Each row comes from the steps of one path. Every step used is in the known rows, and no mark comes twice. Write the path behind each row, first mark first.
In the rows, 128 means zero.
Known rows
piva ragi denu gapi: [106 149 100 146 125  96 161 132 155 135 123 107 150 150  81 156 144  81
  96 140  89  90 109 152 180 114  78 120 153 148 160  91 122  95  94 128
 150 147 111 104 125 148  95 166]
veluf pesuf: [106 152 141 144 140 153 129 124 125 141 141 148 122 140 130 124 140 164
 141 108 124 141 119 143 144 135 116  98 112 160 151 123 112 134 126 121
 113 147  95 130 122 124 162 144]
nela veluf ragi denu: [101  91 101 139 103 119 128 112 151 113 140 112 149  73  81 137 145  92
 120 142  98  61 151 108 128 119 139 117 101 149 154  81 140  98  74 148
 151 130 109 160  94 122 124 109]
ripa tasepab: [147 123 117 133 148 123 134 110 121 120 141 113  94 150 143 106  89  88
  85 154 138 126 149 128 152 135 134 100 115 114 131 122 131 110 147 174
 153 121 137 133  82 129 125 123]
vadol veluf pesuf piva ragi tasepab: [104 222 143 125 158 148  97 150 125 137 153 156  97 132 171 160 149 172
 112 126 138 119 118 169 166 160 172 112 121 148 165 164 141 119 148 153
 167 132 122 153 120 158 147 132]
denu gapi veluf: [136 159 126 145 104 137 160 123 141 169 159 127 124 126 131 175 109 124
 149 130  98 123 128 121 131 106 149 184 168 113 148 127 155  71 118 109
 147 138 126 126 108 112  75 137]
nela veluf pesuf piva ragi: [118 194 163 120 120 122 111 123 127 155 142 112 143 125 132 161 174 112
 136 131 115 108 124 166 136 140 173  96  87 167 190 122 133  96 112 123
 150 137  91 138 132 108 149 142]
piva ragi veluf: [ 93 124 160 123 144 116 125 157 118 127 101 115 128  84 102 158 168  99
  97 128 124  98 111 159 147  97 151  99 114 131 144 111 145  99 140 140
 136 117 129  92 173 128 106  97]
nela veluf ragi: [111 106 123 103 117 140 138 108 139 131 141 121 153  69 117 132 148 102
 142 141 117  83 133 110 103 104 147 112  96 137 142  92 171  89 116 148
 156 133 103 152 113 104 121 116]
denu ragi: [151 125 149 140 147 173 152 122 118 128 126 163 134 148 131 132 127 114
 102 155 108 105 134 134 107 126 111 157 101 121 113 117 136 141 121 143
 135 143 120 123 129 166 159 140]
ragi veluf: [113 101 166 151 114 125 103 140 116 122 115 132 117  84  97 143 134 127
 125 134 135 126 139 119 132 126 169 129 105 106 118 117 130 118 133 134
 122  96 154 137 151 126 119  78]
vadol veluf: [135 152 131 125 125 147 109 167 147 122 141 136 130 118 164 172 102 143
 141 142 134 135 132  96 140 133 154 149 143 114 134 146 172 111 144 156
 139 123 142 137 113 154  93 102]
gapi veluf nupag: [ 95 147 140 145 122 116 106 160 104 129 146  98  97 124 145 151  86 163
 131 116 116 100 135 152 116  88 176 133 143 141 156 154 157 118  92 117
 138 140 118  73  82 124  98 103]
gapi denu: [144 105 112 131 159 155 147 151 128  92 116 124 119 143 106 124 115 114
 134 130 169 135 141 123 127 145 105 159 152 156 129 135 111 106 145 124
 148 100 112 105 117 138  97 130]
zelafu veluf: [121 128 142 158 132 122 137 157 129 117 151 118 114 129 156 154 129 138
 106 128 148 130 119 147 127 109 128 154 137 127 143 123 121 129 131 140
 148 169 134 100 140 143 102 111]
pesuf piva ragi: [141 179 126 115 144  66 118 128 110 149 126 107 115 135 133 118 160  88
  90 137 137 119 108 182 158 133 168 114 126 122 156 143 125 120 128 115
 162 127 133 103 157 130 124 140]
vadol veluf pesuf piva ragi: [127 208 142 133 148 128 105 150 125 154 146 144 113 139 180 167 137 142
 129 129 143 131 110 156 177 150 169 111 125 137 163 159 159 118 150 137
 154 134 108 128 130 158 119 131]
tasepab ragi veluf pesuf: [ 98 100 191 144 115 154 129 130 118  97 146 133  83  96 126 117 128 104
 161 118 100 112 145 132 139 117 176 127  81 118 173 115 135 105 165 160
  95 130 152 144 147 124 162 119]
denu gapi: [132 140 133 134 116 133 156 111 129 164 146 134 140 128 106 133 114 104
 147 141 116 137 115 107 148 125 105 162 146 119 120 101 142 104 122 108
 134 123 114 135 126 128 105 154]
ripa veluf: [136 175 116 131  91 100  92 132  93 139 118 117 105  91 163 180 122 109
 101 145 152 113 128 119 149 141 127 111 137 119 146 114 125 118 126 123
 142 139 147 143 104 139  91 122]
denu gapi veluf ragi: [119 128  95 132 118 129 171 107 134 173 165 135 115  96 125 131 121 122
 143 140 100 102 122 125 137  80 141 162 169 107 143 101 179  66 130 122
 160 146 104 129 102 103  86 137]
piva pesuf: [ 98 138 106 108 118 144 150 163 111 127 161 158 130 145  97 125 131 122
 119 109 135 120 120 137 133 111 133 134 134 174 153 103 116 170 125 111
 111 114  97  89 125 112 163 123]
veluf ragi tasepab: [ 85 110 103 103 155 146 133 105 119 104 151 159 107  79 116  68 143 151
 102 126 111  90 126 150 125 116 127 104 117 138 117 109 130 113 139 163
 157 147 114 157 106 123 157 128]
tasepab ragi denu gapi: [122 102 122 155  84 118 167 113 150 102 158 108 116 144  92 108  90  63
 149 146  72  91 148 118 159 130 120 172 136 118 176  92 126 104 119 140
 122 153 157 149 111 156 129 167]
veluf vadol: [141 150 140 140 118 124 184 163 125 138 129 121 126 128 147 112 116 131
 124 125 139 162 140 131 132 128 127 139 128 146 102 137 129 150 160 125
 102 102 132 164 126 129 115 135]
veluf zelafu: [126 144 148 141 137  94  71 125 124 120 130 104 103 123 145  95 120 129
 106 106 138 108 144 122  81  83 135 118 145 128 107 108 121 144 107  88
 124 104 128 129  94 138 126  97]
tasepab ragi denu gapi veluf nela: [124 120 131 191  57  98 170  97 163 103 161 101  95 141 111 169 100  68
 151 150  46  71 162 124 144 115 141 196 167 123 188 107 129  83 132 114
  88 137 144 143 120 168 104 135]
ragi denu gapi: [125 127 103 180  95 106 153 120 151 135 130 112 147 143  77 137 111 101
 120 140  94 110 137 104 170 146  92 158 152 133 133  91 106 114  79 119
 136 126 128 145 108 141 109 154]
pesuf piva ragi denu gapi: [142 179 100 149 121  52 135 113 129 162 132  97 130 145  91 125 143  69
  95 156 107 100 112 167 190 153 137 137 142 131 164 109 114 113  97 103
 168 128 125 123 135 150 109 162]
denu ragi veluf: [138  94 184 167 134 173 123 140 102 128 111 158 128 104 106 151 140 108
  97 159 117 102 145 121 104 129 146 165  81 106 113 105 138 126 130 147
 131 108 137 129 153 163 147  91]
pesuf piva ragi veluf: [127 155 162 128 129  65 100 132 106 153 109 111 105  96 112 132 172  81
  93 143 144 109 114 172 160 138 204 121 106 100 153 128 135 108 135 109
 153  95 148 112 177 133 115  96]
piva ragi: [111 152 128 101 150 109 148 146 129 124 112 110 134 138 130 150 168 104
 105 126 119 112 100 166 147  99 114  89 128 143 149 125 143 113 139 135
 145 144 110  95 148 125 116 139]
tasepab ripa veluf: [142 189  92  98  79  77  74 137  99 128 109  83 106 106 140 162  95 139
 145 122 155 125 123 130 142 167 123  96 124 103  91  97 139 112 129  97
 154 123 137 142 124 122  88 142]

Which path is each row?
[146  85 165 164 161 189 143 161 112  82  95 149 116 110  83 139 132  94
 108 155 161 105 154 125 107 148 123 188 108 141 121 107 117 108 147 141
 144  84 125 109 139 160 123 102] : gapi denu ragi veluf
[141 101 115 163 102 108 173  97 142  90 166  94  93 162 109  92  61  24
 113 158  91  86 169 123 184 134 121 146 119 101 171  98 138  90 134 185
 151 139 172 146  69 160 129 161] : ripa tasepab ragi denu gapi
[120 101 188 141  93 135 170 154 109  99 131 117  87  83 136  97 107  88
 144 126 117 129 163 126 136 116 187 153  90 115 139 121 153 114 188 152
  86  95 179 174 160 134 131  97] : tasepab ragi veluf vadol
[146 121 107 177  98 113 168 107 146 101 177  80  79 161 122 126  55  37
 108 154  79  82 179 134 170 117 160 166 138  98 198 118 152  75 133 179
 160 149 172 138  62 141 103 149] : ripa tasepab ragi denu gapi veluf
[134 131 151 176 119 122 188 195 120 124 153 110 112 127 174 139 110 152
 104 117 154 163 132 152 134 108 129 167 140 141 120 127 124 145 148 135
 132 140 137 137 138 137  98 110] : zelafu veluf vadol
[107 159  87 114 123 126  87 110  92 120 143 138  81  49 149 128 137 129
  73 138 133  81 137 135 149 125 120  89 133 127 133  99 123  98 135 155
 165 150 136 166  78 127 125 125] : ripa veluf ragi tasepab
[119 146  47 110  83  58  84 115 101 114 123  79 104  81 111 128 108 127
 119 129 145  88 124 137 156 154 107  69 129 107 101  73 123 113 105 112
 166 142 116 139 101 126  94 138] : tasepab ripa veluf ragi denu
[114 171 134 200 138  72 123 154 128 134 160 104 108 156 145 150 164 141
  78 119 130 116 115 202 180 130 140 118 131 158 190 132  79 139 105 134
 169 189 116 100 146 147 131 146] : zelafu veluf pesuf piva ragi denu
[ 94 158 114  90 121 125 104 120 124  85 123 112 111 134 104 114 108 189
 146  98 127 113 126 146  90 165 119 114 107 130  87 117 119 125 125 114
 150 116 124 152 132 123 143 129] : ragi tasepab ripa
[128 252 113  91 113  26  33 130  85 115 115  61  75 107 151 122 133 124
  80 103 162  80 119 183 112 147 164  87 125 115 119 111 104 120 118  70
 190 104 151 134 118 140 115 125] : pesuf piva ragi tasepab ripa veluf zelafu
[120  94 115 152  94 114 133 126 144  66 142 105 109 142 106 112 111  74
 134 131  82  87 164 138 147 128 140 151 120 127 187 122 115 126 128 155
 119 159 167 143 118 154 146 144] : tasepab ragi denu
[112 193 146 156  99 102 134 111 145 166 151 103 161 142  93 169 156  91
 138 151  90  90 122 143 163 149 146 130 104 171 188  94 118  88  75 116
 162 135  92 148 116 121 129 156] : nela veluf pesuf piva ragi denu gapi
[117 125 106 106 147 153 125 138 137 127 157 164 119  78 159 131 121 133
 134 142 138 111 116 110 148 113 148 123 138 109 117 127 191 110 157 173
 159 135 120 144 111 141 102 103] : vadol veluf ragi
[113 232 120 126 117 107 131 114 116 167 157 104 100 147 125 156 131 172
 158 104 113 118 104 178 143 147 159 144 142 130 159 122 138  75 118  79
 178 142  92 119 135 102 112 174] : denu gapi veluf pesuf piva ragi tasepab ripa
[102 154 168 134 105 171 124 126 147 132 142 127 154 122 127 175 143 140
 159 126 104 116 142 112 105 129 144 113  94 172 161 112 137 110 101 133
 127 137  91 154 107 106 150 127] : nela veluf pesuf
[ 87 129 116  77 110 146 122 111 133  92 139 113 142  72  96 116 132 152
 157 121 112  73 130 129  76 129 148 102  80 131 117  81 159  86 104 139
 168 127 104 174 113  94 140 116] : nela veluf ragi tasepab ripa
[134 237 105  96 103  53  71 130  82 149 120  84  87 127 159 153 136 138
 130 118 165 124  88 184 166 178 146  52 112 120 130 108 120 116 137  82
 169 145 101 121 140 114 112 168] : tasepab ripa veluf pesuf piva ragi
[ 88 123  87  76 145 125 124 110 112  94 145 131 108  86 100  74 130 173
 140 103 129  93 120 155 109 138 114  86 111 115  85 100 135 110 137 135
 162 129  97 151 120 111 153 134] : veluf ragi tasepab ripa
[115 113 130 168 110 105 152 119 126  94 184  70  67 163 115 104  33  53
 104 161  84  70 170 141 168 107 148 150 132 118 190 118 156  82 111 176
 157 151 164 103  35 155 105 143] : ripa tasepab ragi denu gapi veluf nupag
[131 172 172 132 140  42  65 133  99 144 114  92  90  86 123 107 164  77
  80 125 152  93 118 165 131 110 206 110 118 110 132 118 127 118 128  84
 153  87 142 115 160 142 116  86] : pesuf piva ragi veluf zelafu
[108 154 102 209  94 122 147 119 155 161 151 113 120 158  90 174 111 148
 134 129  82 105 143 122 167 131 120 160 164 157 173 108 113 100  72 107
 145 155 107 127  87 133 108 158] : ragi denu gapi veluf pesuf
[123 227  85 132  89  33  61 129  92 138 116  64  94 140 127 158 143 126
 115 115 144 102 105 185 191 190 126  59 118 134 139  98 100 122 102  87
 172 156 118 132 122 133 113 172] : tasepab ripa veluf pesuf piva ragi denu
[111  92  72 152 125 109 168  94 142 148 146 134 134  99  72  80 131  97
 110 144 106  87 123 112 172 111  96 121 144 124 123  75 133 105  99 139
 151 143  96 144  98 133 109 154] : veluf ragi denu gapi
[141 169 111 148 134  49 108 126 119 132 128  89 119 146 100 119 153  77
  78 141 114  96 115 179 185 151 148 118 133 130 166 138 103 127  95 115
 160 138 143 108 140 153 122 142] : pesuf piva ragi denu
[106 219 131 110 145  96 105 113  97 130 129 117 103 153 122 110 155 171
 123  98 133 123 107 202 148 177 148  79  97 145 142 130 102 130 132 100
 168 138  92 129 149 116 162 171] : veluf pesuf piva ragi tasepab ripa
[123 148  54 112  67  58 111 103 104 139 127  90 115  84  97 127  98 117
 143 140 135  91 114 121 171 162  80  91 134 100  98  50 138  92 108 105
 172 140 110 151  90 120  72 167] : tasepab ripa veluf ragi denu gapi
[120 196 115 189 125  87 104 132 132 148 144  98  97 160 129 168 155 133
 101 114 105 105 133 200 174 125 178 126 150 148 212 162 113 105  91 121
 162 159 117  97 120 122 128 147] : gapi veluf pesuf piva ragi denu
[132 117 168 170 108  96 149 140 143 108 140 118 103 124 162 182 136 138
 101 136 135 114 118 142 123 117 109 161 157 138 129 112  99 138 147 118
 108 138 109 102 156 160 113  96] : zelafu veluf nela
[129 158 162 128  88 146 176 157 143 134 131 102 159 109 140 158 124 114
 143 138 127 137 159 106 100 130 154 150 100 166 121 118 154 109 126 134
 112  94 131 183 114 115 112 115] : nela veluf vadol
[118  98 176 155 135 148 135 108 109  94 152 121  65 125 134  91  97  76
 114 142 119 104 169 138 166 130 178  99  67 101 172 117 150  98 184 193
 135 126 152 143 103 133 160 114] : ripa tasepab ragi veluf pesuf
[137 241 119  96  92  27  79 109  99 118 106  84  84 108 150 171 146 124
  90 134 146  82  98 179 155 185 153  95 128 121 126 114  97 103 152  79
 150 107 127 129 155 150 117 133] : pesuf piva ragi tasepab ripa veluf nela
[ 87 135 175 112 103 136 107 147 121 119 141  97 149 103 118 152  99 120
 148 141 113  86 132 115  95 113 157 121  90 167 148 112 154 111  76 130
 131 118 112 114  81 126 117 106] : nela veluf nupag
[103 227 139 150 131 134 144 112 121 171 165 130  90 146 138 168 146 158
 125 119  93 111 121 180 147 128 155 159 157 151 186 142 132  74 116 109
 171 154  98 127 118 110 123 159] : denu gapi veluf pesuf piva ragi tasepab
[ 80 142 173 139 151 136 126 150 113 139 115 125 121  96 116 161 184 134
 106 115 123 114 111 160 159 107 144  66  99 154 153 113 133 100 138 140
 134 126  98  97 160 125 130 117] : piva ragi veluf pesuf
[114  91 113 148 157 123 155 140 122 123 170 136 106  87 146 106 141 138
  97 129 144 110 111 154 133  82 126 134 142 112 138 103 134 122 138 154
 174 183 110 103 132 126 110 118] : zelafu veluf ragi
[ 88 176 106  68 141 110 123 145 121  84 112  94 123 136 103 130 149 157
 122 104 122  99 101 185 117 135 109  83 113 142 118 110 132 105 129 121
 165 141 111 112 155 118 128 157] : piva ragi tasepab ripa
[ 94 141 107 135 125 149 162 105 135 152 169 153 100  90 115 128 121 153
 129 125  91  95 129 137 121  89 139 164 163 121 147 107 162  72 126 131
 172 151 108 147  90 111 108 127] : denu gapi veluf ragi tasepab
